What can hang from each mark:
X: Q
F: G
Y: A E
E: Q V Y
W: E
G: C T
A: Y
T: G
C: E
Q: E

Each row was made from one small tree. The marks that hang from a mark follow it in brackets, in alphabetical order. Every link used is in the known rows. Write each row's tree.
Known rows:
T[G[C[E]]]: .08 .03 .06 -.03 .05 -.23 -.08 .03 -.38 -.01 -.08 .24 -.03 .08 .19 .01 -.12 .24
F[G[C[E[Q V]] T]]: .42 .11 .22 .06 .32 -.23 .02 -.13 -.44 -.04 .07 .05 .04 .06 .07 .07 -.46 -.17
E[Q V Y[A]]: .29 .06 .35 .25 .30 .04 -.11 -.09 .19 -.32 .15 -.16 -.03 -.03 -.20 .10 -.39 -.39
W[E[Q V Y]]: .26 -.10 .15 .07 .23 -.02 -.11 -.18 -.02 -.25 .03 -.23 -.01 .11 -.21 .04 -.50 -.30
C[E[Q V]]: .21 .02 .19 .06 .11 .04 .01 .01 -.26 -.12 .03 .16 -.03 -.13 .04 .03 -.35 -.23
T[G[C[E[Q Y[A]]]]]: .26 .14 .24 .12 .28 -.31 -.23 .00 -.21 -.25 -.11 .17 .09 .05 .13 .09 -.24 .07
C[E[Q V Y]]: .27 .09 .29 .18 .23 .07 -.11 -.06 -.11 -.14 .09 .01 .03 -.16 .09 .03 -.46 -.30
C[E[V]]: .11 -.01 .08 -.01 .10 .05 .20 .03 -.27 -.02 .08 .12 -.11 -.10 .18 .02 -.24 -.08
Y[A E]: .12 .19 .16 .12 .26 -.13 .22 .16 -.11 -.25 -.04 .10 .04 .08 .09 .26 .01 -.06
Q[E[V Y[A]]]: .10 .02 .24 .22 .25 .01 .05 -.01 .01 -.22 -.03 -.14 .16 -.11 .03 .13 -.29 -.12
G[C[E[V Y[A]]] T]: .39 .06 .26 .06 .48 -.17 .19 -.18 -.28 -.10 .09 -.10 .04 -.09 .26 .19 -.47 -.17
G[C[E[Q V]] T]: .35 .01 .27 .02 .23 -.12 .03 -.18 -.44 -.03 .03 .05 .02 -.11 .09 .09 -.51 -.25
X[Q]: .06 -.14 .09 -.06 .08 .00 .01 -.13 -.07 .20 -.11 .02 -.04 .04 -.12 -.07 .02 -.21
G[C[E[Q V Y[A]]] T]: .47 .09 .36 .12 .48 -.18 .02 -.18 -.27 -.19 .05 -.06 .11 -.12 .14 .18 -.56 -.31
A[Y]: .15 -.04 -.02 .04 .06 .02 .04 .02 .05 .08 .12 -.05 -.04 .11 .09 .06 -.10 .09
W[E]: .06 -.12 -.17 -.15 .12 -.15 .11 -.04 -.15 -.12 -.13 -.06 .03 .15 -.03 .05 -.11 .06
T[G]: -.16 .11 .07 .04 -.12 -.07 -.13 .07 -.03 .01 -.11 .10 -.10 .09 .06 -.07 .04 .20
E[Q V Y]: .22 .03 .36 .25 .13 .14 -.24 -.15 .15 -.14 .17 -.19 -.04 -.04 -.20 -.01 -.44 -.39
Q[E[V Y]]: .04 -.01 .25 .23 .09 .09 -.07 -.06 -.02 -.05 -.01 -.15 .14 -.13 .03 .04 -.35 -.14
X[Q[E[V Y[A]]]]: .14 -.11 .30 .14 .30 .00 .05 -.14 -.05 .01 -.15 -.10 .09 -.06 -.09 .05 -.25 -.32

Write each row's tree:
.38 .13 .27 .09 .33 -.21 -.16 -.20 -.27 -.03 -.07 -.02 .25 -.15 .21 .10 -.45 -.19 | G[C[E[Q Y]] T]
.24 .16 .38 .22 .26 -.03 .12 .09 -.13 -.36 .07 .08 -.07 .07 -.14 .26 -.27 -.35 | Y[A E[Q V]]
.19 .02 .23 .17 .31 .06 .10 -.06 .18 -.21 .20 -.21 -.10 .01 -.05 .11 -.26 -.22 | E[V Y[A]]
.22 .05 .22 .09 .29 -.20 -.01 -.01 -.24 -.18 .06 .09 -.10 .08 .16 .09 -.30 .08 | T[G[C[E[V Y[A]]]]]
.23 .06 .33 .16 .14 -.14 -.26 -.08 -.27 -.10 .04 .11 -.06 .04 .04 .00 -.44 -.05 | T[G[C[E[Q V Y]]]]
.27 -.02 .17 -.05 .23 -.10 .20 -.15 -.46 .06 .06 .01 -.04 -.08 .21 .10 -.42 -.11 | G[C[E[V]] T]
.27 .14 .24 .21 .11 -.01 -.05 .08 -.09 -.05 .06 .05 .04 .14 .04 .18 -.25 -.11 | A[Y[E[Q]]]
.22 -.03 .05 .03 .23 -.14 -.20 -.13 .02 -.24 -.13 -.18 .17 .09 -.11 .04 -.33 -.16 | W[E[Q Y]]
.16 .03 .24 .10 .14 -.12 -.10 -.06 -.27 -.03 .08 .07 -.12 .07 .15 .01 -.36 .07 | T[G[C[E[V Y]]]]
.21 .23 .28 .19 .25 -.14 .03 .14 -.10 -.35 -.09 .14 .12 .06 -.04 .26 -.10 -.21 | Y[A E[Q]]
.15 .13 .27 .16 .26 -.02 .31 .11 -.14 -.27 .11 .04 -.14 .10 .00 .26 -.17 -.20 | Y[A E[V]]
.11 -.05 .21 .11 .31 -.10 -.03 -.09 -.03 .02 -.28 -.05 .26 -.07 .00 .06 -.08 -.20 | X[Q[E[Y[A]]]]
.15 .06 .16 .03 .05 -.24 -.24 .01 -.37 -.08 -.12 .27 .03 .06 .08 .00 -.20 .11 | T[G[C[E[Q]]]]
.07 .09 .13 .18 .25 -.10 -.05 .03 .04 -.21 -.19 -.08 .33 -.13 .13 .14 -.11 .01 | Q[E[Y[A]]]
.30 .10 .17 .03 .33 -.19 .01 -.18 -.28 .06 -.03 -.06 .19 -.13 .34 .10 -.36 -.05 | G[C[E[Y]] T]
.39 .08 .07 .07 .38 -.26 -.06 -.07 -.26 -.05 .10 .01 .16 .13 .16 .06 -.25 .03 | F[G[C[E[Y]]]]
.19 .11 .14 .06 .29 -.29 -.08 .02 -.22 -.17 -.07 .14 .04 .07 .24 .10 -.16 .19 | T[G[C[E[Y[A]]]]]
